Each row was made from one path, in order. Every step used is in the known rows, and no mark comes twice. Write each row's path.
Known rows
kupo, zira, bamoz, vusovot: -1.72, -1.96, -1.26, 0.19, -1.08, 1.94, 1.42, -4.81, 2.77, -0.59, 0.74, 1.91, -0.68, 1.17, -0.28, 0.07, 2.83, -0.47, 1.48, 0.04, -2.67, -0.52, 4.42, -1.10, 0.41, 1.10
kupo, merufe: -1.59, -1.27, -0.30, 0.00, 1.67, -0.59, 0.62, -1.99, 0.02, -1.74, 0.96, 1.20, -1.17, -1.06, 0.57, -1.06, -0.55, -0.35, -0.51, -0.91, 0.31, 0.52, 1.14, -2.33, -0.60, 0.30
merufe, kupo, vusovot, bamoz: -0.32, -1.59, 1.46, -0.32, 1.38, 0.73, 0.57, -6.26, -0.36, 2.89, -2.28, -0.81, -0.04, -0.74, -2.60, 1.55, -0.56, -0.26, -1.82, -3.41, 0.20, 0.96, 0.80, -2.62, 1.81, 0.07
kupo, vusovot, bamoz, merufe, goge: 0.83, 0.16, 2.48, 0.45, 3.13, -0.64, 3.13, -4.84, 0.81, 4.81, -1.23, -0.91, -2.72, -1.95, -2.69, 1.84, -0.28, 0.08, -0.33, -1.77, 0.00, 0.79, -0.52, -0.99, -0.53, 3.84
vabo, zira, bamoz, vusovot, kupo: -1.12, -3.62, -1.38, -1.04, -0.63, 1.15, -0.22, -5.12, 4.68, -2.54, -0.50, -0.52, -2.65, 0.09, -0.08, 0.01, 3.95, -1.44, -0.41, -1.25, -2.25, 0.75, 2.66, -1.37, -0.05, -0.86
vusovot, kupo, zira, dobid: -2.41, -4.40, 0.12, 1.47, -2.19, 2.66, -1.10, -4.39, -0.54, -1.80, -3.23, 6.21, 1.18, 1.61, 0.19, -0.39, 0.42, -0.61, -0.22, -0.16, 0.06, 1.76, 1.11, -0.99, 3.42, -0.78
dobid, zira, bamoz, vusovot, kupo, merufe, goge: -3.11, -3.46, 0.09, 0.09, -0.34, 1.00, 1.97, -4.62, 1.73, -0.25, 0.91, 4.36, -3.39, 1.31, 2.79, 0.26, 2.93, 1.57, 0.69, 1.01, -4.03, 1.11, -2.10, -3.97, -1.15, 2.55
goge, merufe, bamoz, vusovot: 1.01, 0.08, -0.57, -1.00, 1.49, 0.64, -1.09, -1.80, 3.29, 1.59, 0.83, 1.28, 0.44, -0.03, -5.37, 1.14, 1.52, 1.75, 1.29, -1.84, 2.90, 2.15, -1.05, -2.93, 1.19, 2.35
vusovot, bamoz, merufe: 1.09, 1.59, 1.28, -0.61, 3.20, 1.17, -0.24, -3.09, 3.56, -0.09, -0.29, 1.14, -0.39, -2.22, -2.74, 1.49, -0.20, -1.21, -1.26, 0.36, -0.14, 0.13, 2.18, -0.10, 0.16, 1.66
merufe, bamoz: 1.52, 0.61, 0.12, -0.47, 0.94, 2.68, 0.21, -0.43, 1.67, 1.41, 0.37, -0.36, -0.96, -0.38, -1.45, -0.20, 0.16, -0.72, 0.67, -0.87, 0.52, 0.17, -1.15, -1.92, 0.57, -0.20
dobid, zira: -1.04, -0.30, 1.33, 0.36, -1.18, -0.35, -0.67, 1.56, -1.18, 1.26, 0.45, 2.98, -0.56, 2.40, 1.41, 0.32, 1.70, 1.70, 1.65, 0.51, 0.19, -0.55, -1.00, -0.28, -0.28, 0.56
sesi, vabo, zira, bamoz: 0.69, 0.45, 0.17, -0.32, 0.08, 0.31, 0.25, -1.08, 3.51, -1.79, 0.79, 0.75, -3.23, 2.41, 1.05, 0.65, 1.20, -2.93, -0.77, 0.81, -2.23, -0.14, 0.86, 1.47, -0.19, -2.21
goge, merufe, kupo: -0.99, -1.81, -0.28, -0.63, 0.13, -0.84, -1.51, -3.02, -0.33, 0.95, -0.82, 3.02, 1.80, -0.95, -3.26, 1.26, -2.29, 0.44, -1.82, -0.77, 1.45, 2.23, -0.30, -1.73, 1.80, 0.78
kupo, vusovot, bamoz: 0.59, -0.11, 2.01, -0.12, 1.24, 0.01, 0.70, -3.82, 0.96, 3.04, -1.20, -1.79, -1.62, 0.24, -2.99, 1.60, 1.50, -0.23, 0.23, -3.45, 0.89, 0.13, 0.57, -1.31, 0.82, 0.91
bamoz, merufe: 0.14, 0.11, 0.20, 0.36, 3.43, 0.18, 0.43, -1.12, 0.72, 1.35, 0.67, 0.24, -0.08, -1.70, -1.37, -0.09, -2.00, -0.72, -0.55, 1.77, 0.69, 0.25, 1.42, 1.22, -0.93, 2.66
vabo, zira, bamoz, merufe: -0.32, -1.86, -0.36, -0.70, 1.95, 0.15, 0.62, -2.86, 4.41, -0.53, 0.92, -0.08, -3.42, -1.44, -0.20, -0.04, 0.48, -3.27, -0.21, 1.30, -1.81, -0.42, 4.34, 1.14, -1.61, -0.53
merufe, bamoz, vusovot, kupo, zira, vabo, sesi: -2.00, -2.49, -1.91, 0.91, 0.86, 4.11, 0.91, -7.58, 1.41, 0.23, -2.53, 2.88, -1.76, 2.18, -1.29, -1.38, 2.90, -3.95, 0.90, -1.64, 0.83, 0.51, 1.00, -4.30, 3.45, 1.09
goge, merufe, bamoz, vusovot, kupo, zira, vabo: -0.78, -2.62, -1.43, -0.40, -0.15, 2.78, -0.97, -6.21, 1.75, 0.25, -1.13, 5.88, -0.58, 2.16, -5.17, 0.69, 1.99, -0.86, 0.55, -2.60, 1.95, 2.58, 0.56, -4.43, 3.97, 2.20
bamoz, merufe, kupo: -0.72, -1.28, -0.10, 0.32, 3.62, 0.86, 0.34, -3.54, -0.47, 1.50, -0.47, 0.80, 1.21, -2.57, -1.18, -0.03, -3.73, -0.90, -2.36, 1.51, 0.04, 1.09, 1.56, -0.13, -0.09, 1.98
zira, bamoz: -0.12, -0.91, -0.28, -0.65, 0.25, 1.50, 0.51, -1.63, 3.02, 0.06, 1.55, 0.14, -1.81, 0.24, 0.60, 0.32, -0.07, -2.14, -0.15, 2.40, -3.29, -0.75, 1.00, 0.12, -0.75, -0.80
dobid, zira, bamoz, vusovot: -1.34, -1.06, 0.36, -0.26, -0.28, 0.75, 0.07, -0.78, 2.51, 0.86, 2.04, 2.43, -1.55, 2.99, 1.18, 0.84, 3.71, 1.46, 2.29, 2.05, -2.44, -0.65, 0.36, -1.02, -1.21, 0.94
merufe, bamoz, vusovot, kupo: 0.81, -1.30, -0.97, -0.61, 1.11, 3.96, -0.26, -3.85, 2.64, 0.35, -0.71, -0.46, -0.10, -0.22, -2.42, -0.21, 2.10, 0.67, 0.02, -2.34, 0.65, 1.67, -1.80, -3.55, 1.39, 1.76
goge, merufe: -0.32, -0.49, 0.15, -0.52, -0.08, -1.52, -1.43, -0.45, 0.91, 0.70, 0.28, 2.42, 0.43, -0.05, -3.41, 1.23, -0.65, 0.57, -0.08, -0.43, 2.04, 1.41, -0.44, -0.46, 0.90, 1.52
vusovot, kupo, merufe, bamoz: -0.92, -2.99, -0.55, -0.52, 1.66, 3.44, -0.16, -5.23, 1.30, -1.05, -0.45, 1.36, -1.65, -1.51, -1.11, -1.19, -0.70, -1.62, -1.76, -2.37, 0.41, 1.67, -1.26, -4.55, 1.25, 0.94

Write each row's path
-0.84, -2.75, -1.37, -0.79, 0.39, 2.77, 0.11, -5.07, 3.99, -0.88, 0.47, -0.04, -1.00, 0.48, -0.46, 0.35, 2.06, -0.89, -0.77, 1.00, -3.15, 0.77, 0.33, -1.55, 0.14, 1.31 => zira, bamoz, vusovot, kupo
0.55, -1.63, -0.79, -1.09, 0.94, 2.05, -1.69, -3.95, 3.24, 1.01, -0.36, 1.86, 0.45, -0.18, -5.71, 0.99, 1.33, 1.08, -0.05, -2.52, 2.66, 2.94, -1.96, -3.69, 2.18, 2.99 => goge, merufe, bamoz, vusovot, kupo
-1.03, -2.20, -0.96, -0.38, 1.30, 1.11, 0.19, -5.53, 4.29, -3.80, 0.57, 1.52, -3.42, 1.79, 0.50, -0.10, 2.39, -2.09, -1.81, -0.94, -1.89, 1.55, 1.08, -1.60, 0.24, -0.34 => sesi, vabo, zira, bamoz, vusovot, kupo, merufe
-2.18, -0.43, -0.88, 1.06, 1.34, -0.44, 0.87, -2.43, -0.89, 0.17, -1.47, 2.26, -2.51, 2.77, 1.71, -1.03, 0.40, -5.57, 0.19, 2.20, 0.13, -0.99, 0.75, -0.59, 1.36, -1.43 => zira, vabo, sesi
0.70, -0.10, 2.23, 0.14, 3.90, 0.22, 1.06, -4.70, 1.55, 3.98, -0.64, -1.57, -1.55, -1.09, -4.13, 1.51, -0.01, -0.85, -0.26, -2.00, 1.48, 0.41, 1.76, -0.24, 0.00, 3.20 => kupo, vusovot, bamoz, merufe
0.83, 1.12, 0.45, 0.26, -0.15, -0.88, -0.21, 0.26, 1.10, -1.69, -0.47, 0.79, -1.71, 2.16, 0.50, 0.32, 1.14, -1.21, -0.82, -1.16, 0.53, 0.47, 0.13, 1.35, 0.47, -1.59 => sesi, vabo, zira
0.01, -0.82, -0.03, -0.26, 3.32, 1.68, 0.90, -2.53, 3.67, 1.16, 2.12, 0.25, -1.93, -1.22, -0.70, 0.29, -1.68, -2.86, -0.65, 4.03, -2.66, -0.48, 2.31, 1.23, -1.70, 1.62 => zira, bamoz, merufe
-2.02, -3.17, -1.53, -0.07, 1.61, 0.97, -0.03, -5.43, 1.08, -2.50, -0.45, 0.61, -0.08, -0.63, -0.74, -0.87, 1.85, 1.18, -1.18, -2.10, 0.46, 2.15, 0.21, -3.81, 0.54, 2.46 => bamoz, vusovot, kupo, merufe
1.19, 0.08, 0.30, -0.95, 0.72, 0.84, -1.35, -0.87, 2.39, 1.93, 0.65, 2.01, -0.31, -0.35, -4.68, 0.97, -0.55, 0.04, 0.48, -1.34, 2.50, 1.60, -1.48, -2.15, 1.36, 1.19 => goge, merufe, bamoz
-2.18, -3.25, -0.41, 0.42, -0.01, 0.49, 1.96, -5.00, -0.88, -1.48, -1.40, 2.44, -2.13, -2.06, 1.62, -0.71, -1.02, -0.10, -2.17, -1.37, -1.72, 2.11, -2.93, -3.72, 0.05, 2.07 => vusovot, kupo, merufe, goge
-1.76, -2.06, 0.95, -0.10, 1.98, 1.64, 0.08, -2.73, 1.12, 2.47, 1.48, 3.81, -1.25, 0.57, 0.79, 0.67, -1.20, -0.95, -0.44, 3.81, -2.73, -0.41, 1.17, -0.18, -1.00, 1.44 => dobid, zira, bamoz, merufe, kupo
-1.86, -2.74, 0.16, -0.44, -0.79, 2.17, -0.51, -2.97, 2.39, 0.26, 0.81, 3.05, -1.48, 2.80, 0.89, 0.70, 3.63, 0.86, 0.99, 1.48, -2.69, 0.13, -0.72, -1.66, -0.08, 1.61 => dobid, zira, bamoz, vusovot, kupo
-0.89, -2.49, 0.80, 0.74, 4.42, 0.05, 1.31, -5.09, -1.90, 4.75, -0.82, -1.27, 0.24, -1.88, -2.54, 0.08, -3.55, -0.64, -1.78, -0.40, 1.35, 1.23, 1.41, -0.26, -0.21, 3.30 => bamoz, merufe, kupo, vusovot
-1.16, -2.79, 0.66, 0.39, 1.16, -0.10, 1.00, -4.56, -2.81, 3.96, -1.63, -1.63, 0.37, -0.13, -1.28, 0.27, -1.85, 0.10, -1.35, -2.49, 0.73, 1.07, 0.03, -1.58, 0.94, 0.68 => merufe, kupo, vusovot
1.15, 1.81, 1.43, -0.14, 2.41, 0.38, 2.14, -3.10, 2.75, 0.54, -0.96, 1.84, -1.58, -3.20, -1.07, 1.83, -0.41, -0.21, -1.28, 0.65, -1.89, 0.60, -0.26, -0.82, -0.44, 2.66 => vusovot, bamoz, merufe, goge
-1.97, -3.71, -1.49, -0.85, 1.61, 2.30, 0.46, -6.42, 3.99, -2.14, 1.23, 0.77, -1.93, -0.30, -0.10, -0.36, 1.62, -1.13, -1.06, 0.37, -2.87, 1.18, 1.25, -3.19, -0.31, 1.45 => zira, bamoz, vusovot, kupo, merufe
-0.87, -2.14, -1.22, -0.08, 0.15, 1.49, -0.51, -3.80, 1.03, -1.21, -1.26, -0.09, 0.96, 0.23, -1.16, -0.05, 2.33, 1.34, -0.70, -1.43, 0.13, 1.70, -0.74, -1.80, 0.91, 2.19 => bamoz, vusovot, kupo
-1.94, -3.07, -1.42, 0.66, -1.37, 2.07, 0.07, -5.82, 0.40, -1.39, -1.94, 1.82, 1.26, 0.62, -1.29, -0.30, 3.01, 1.09, 0.01, -2.68, 0.05, 1.40, 1.69, -2.19, 1.99, 2.72 => bamoz, vusovot, kupo, zira
-1.19, -1.08, 1.11, -0.21, -0.89, 1.02, -0.15, 0.12, 1.56, 1.24, 1.82, 3.14, -2.30, 2.68, 1.83, 0.69, 1.69, -0.28, 1.55, 2.67, -2.74, -1.29, -0.11, -0.19, -0.96, -0.12 => dobid, zira, bamoz
-2.30, -4.31, -1.56, -0.59, -0.11, -0.05, 2.28, -6.78, 4.10, -2.99, -0.48, 0.98, -4.55, -1.38, 1.74, -0.39, 3.30, -0.76, -0.75, -1.66, -3.52, 1.52, 1.18, -3.72, -1.08, 0.15 => vabo, zira, bamoz, vusovot, kupo, merufe, goge
-2.04, -3.84, -0.49, 0.81, -0.37, 3.10, 2.68, -7.41, 1.42, 0.69, -1.31, 3.93, -2.18, -1.67, 0.26, 0.03, -1.13, -2.51, -1.45, 1.25, -4.11, 0.73, 0.91, -0.91, 0.57, 3.53 => vusovot, kupo, zira, bamoz, merufe, goge
-2.25, -2.83, -1.64, 0.44, 0.70, 2.18, -0.53, -7.72, 1.92, 0.93, -2.10, 5.34, -1.34, 2.12, -4.43, -0.10, 2.12, -3.44, 0.77, -1.94, 2.76, 1.86, 0.84, -4.39, 4.17, 2.40 => goge, merufe, bamoz, vusovot, kupo, zira, vabo, sesi
0.12, 0.31, 0.51, 0.84, 2.50, -0.78, 2.98, -1.08, -0.19, 2.12, -0.05, 1.01, -1.38, -2.76, 0.37, 0.25, -2.20, 0.38, -0.47, 2.07, -1.25, 0.79, -1.42, 0.39, -1.77, 3.58 => bamoz, merufe, goge
-2.01, -2.95, -1.23, 0.32, 0.75, 0.18, 2.10, -5.53, 0.41, -1.85, -0.99, 1.44, -1.10, -1.50, 0.61, -0.54, 1.61, 2.07, -0.99, -1.98, -1.04, 2.56, -2.11, -4.43, -0.10, 3.35 => bamoz, vusovot, kupo, merufe, goge
-3.19, -0.61, 0.54, 1.28, 0.06, -0.78, 0.15, -0.58, -2.06, 1.35, -0.82, 5.09, -2.79, 4.84, 2.77, -0.52, 1.99, -3.41, 1.85, 2.53, 0.28, -1.45, -0.25, -0.82, 0.97, -0.74 => dobid, zira, vabo, sesi
-3.88, -3.46, -2.07, 1.47, -0.22, 1.64, 0.81, -7.74, -0.24, -1.17, -3.08, 3.45, -0.67, 2.65, 0.04, -1.14, 3.27, -3.17, 0.21, -0.97, 0.21, 0.59, 2.39, -2.60, 3.08, 1.64 => bamoz, vusovot, kupo, zira, vabo, sesi
-2.10, -4.18, -0.79, 0.22, -2.08, 3.67, 0.28, -6.52, 1.59, -1.03, -1.21, 3.09, -1.10, 0.34, -0.11, -0.18, 0.46, -2.79, -1.00, -0.27, -3.11, 0.17, 2.16, -1.09, 1.88, 0.78 => vusovot, kupo, zira, bamoz
-0.38, -0.66, -0.89, -0.55, 3.15, 1.65, 0.80, -3.28, 2.43, -0.84, 1.51, 0.06, -1.29, -0.99, -1.39, -1.11, 1.41, 0.89, 0.91, -2.08, 1.28, 1.25, 0.59, -4.90, -0.28, 1.26 => kupo, merufe, bamoz, vusovot
-0.06, -1.69, 0.91, 0.29, 3.38, 0.32, 1.39, -5.19, 1.82, 2.33, 0.10, -0.35, -3.11, 1.02, -1.01, 0.76, -1.66, -3.34, -2.11, 0.22, -1.04, 0.82, 1.92, 1.16, -0.25, 0.22 => sesi, vabo, zira, bamoz, merufe, kupo, vusovot
1.41, 0.60, -0.68, -0.51, 1.65, 2.44, 0.40, -1.42, 2.68, 0.86, 0.61, -1.10, -0.17, 0.04, -2.13, -0.10, 2.30, 1.27, 1.50, -1.59, 0.96, 0.77, -0.61, -2.79, 0.34, 1.06 => merufe, bamoz, vusovot
-0.67, -2.16, 0.55, 0.57, -0.76, -1.19, -1.31, 0.46, 1.43, -2.45, -1.82, 2.93, -0.96, 1.32, 1.23, -0.23, 1.97, -0.13, 1.18, -0.10, 1.27, 1.21, 2.03, 0.31, 0.91, -4.35 => vabo, zira, dobid
-2.37, -3.31, -0.73, 0.14, -1.06, 2.63, 0.89, -6.29, 0.42, -0.07, -0.86, 3.10, 0.28, -0.29, 0.48, 0.02, -1.31, -2.06, -1.27, 0.20, -3.49, -0.10, 3.75, -1.62, 1.71, -0.84 => merufe, kupo, zira, bamoz
-2.48, -0.89, 0.03, 0.78, 3.23, 1.89, 0.84, -9.09, 1.25, -0.02, -3.11, 5.21, -0.91, -0.68, -1.50, 0.41, -0.95, -5.89, -2.01, 0.69, -0.54, -0.30, 5.22, -2.05, 2.96, 0.45 => vusovot, bamoz, merufe, kupo, zira, vabo, sesi
-0.21, -2.17, -1.23, 0.07, -0.17, 4.59, 0.30, -5.66, 2.04, 0.14, -1.37, 1.33, 0.13, 0.18, -2.66, -0.51, 2.68, 0.43, 0.84, -3.43, 0.57, 1.38, 0.48, -3.75, 2.42, 2.19 => merufe, bamoz, vusovot, kupo, zira
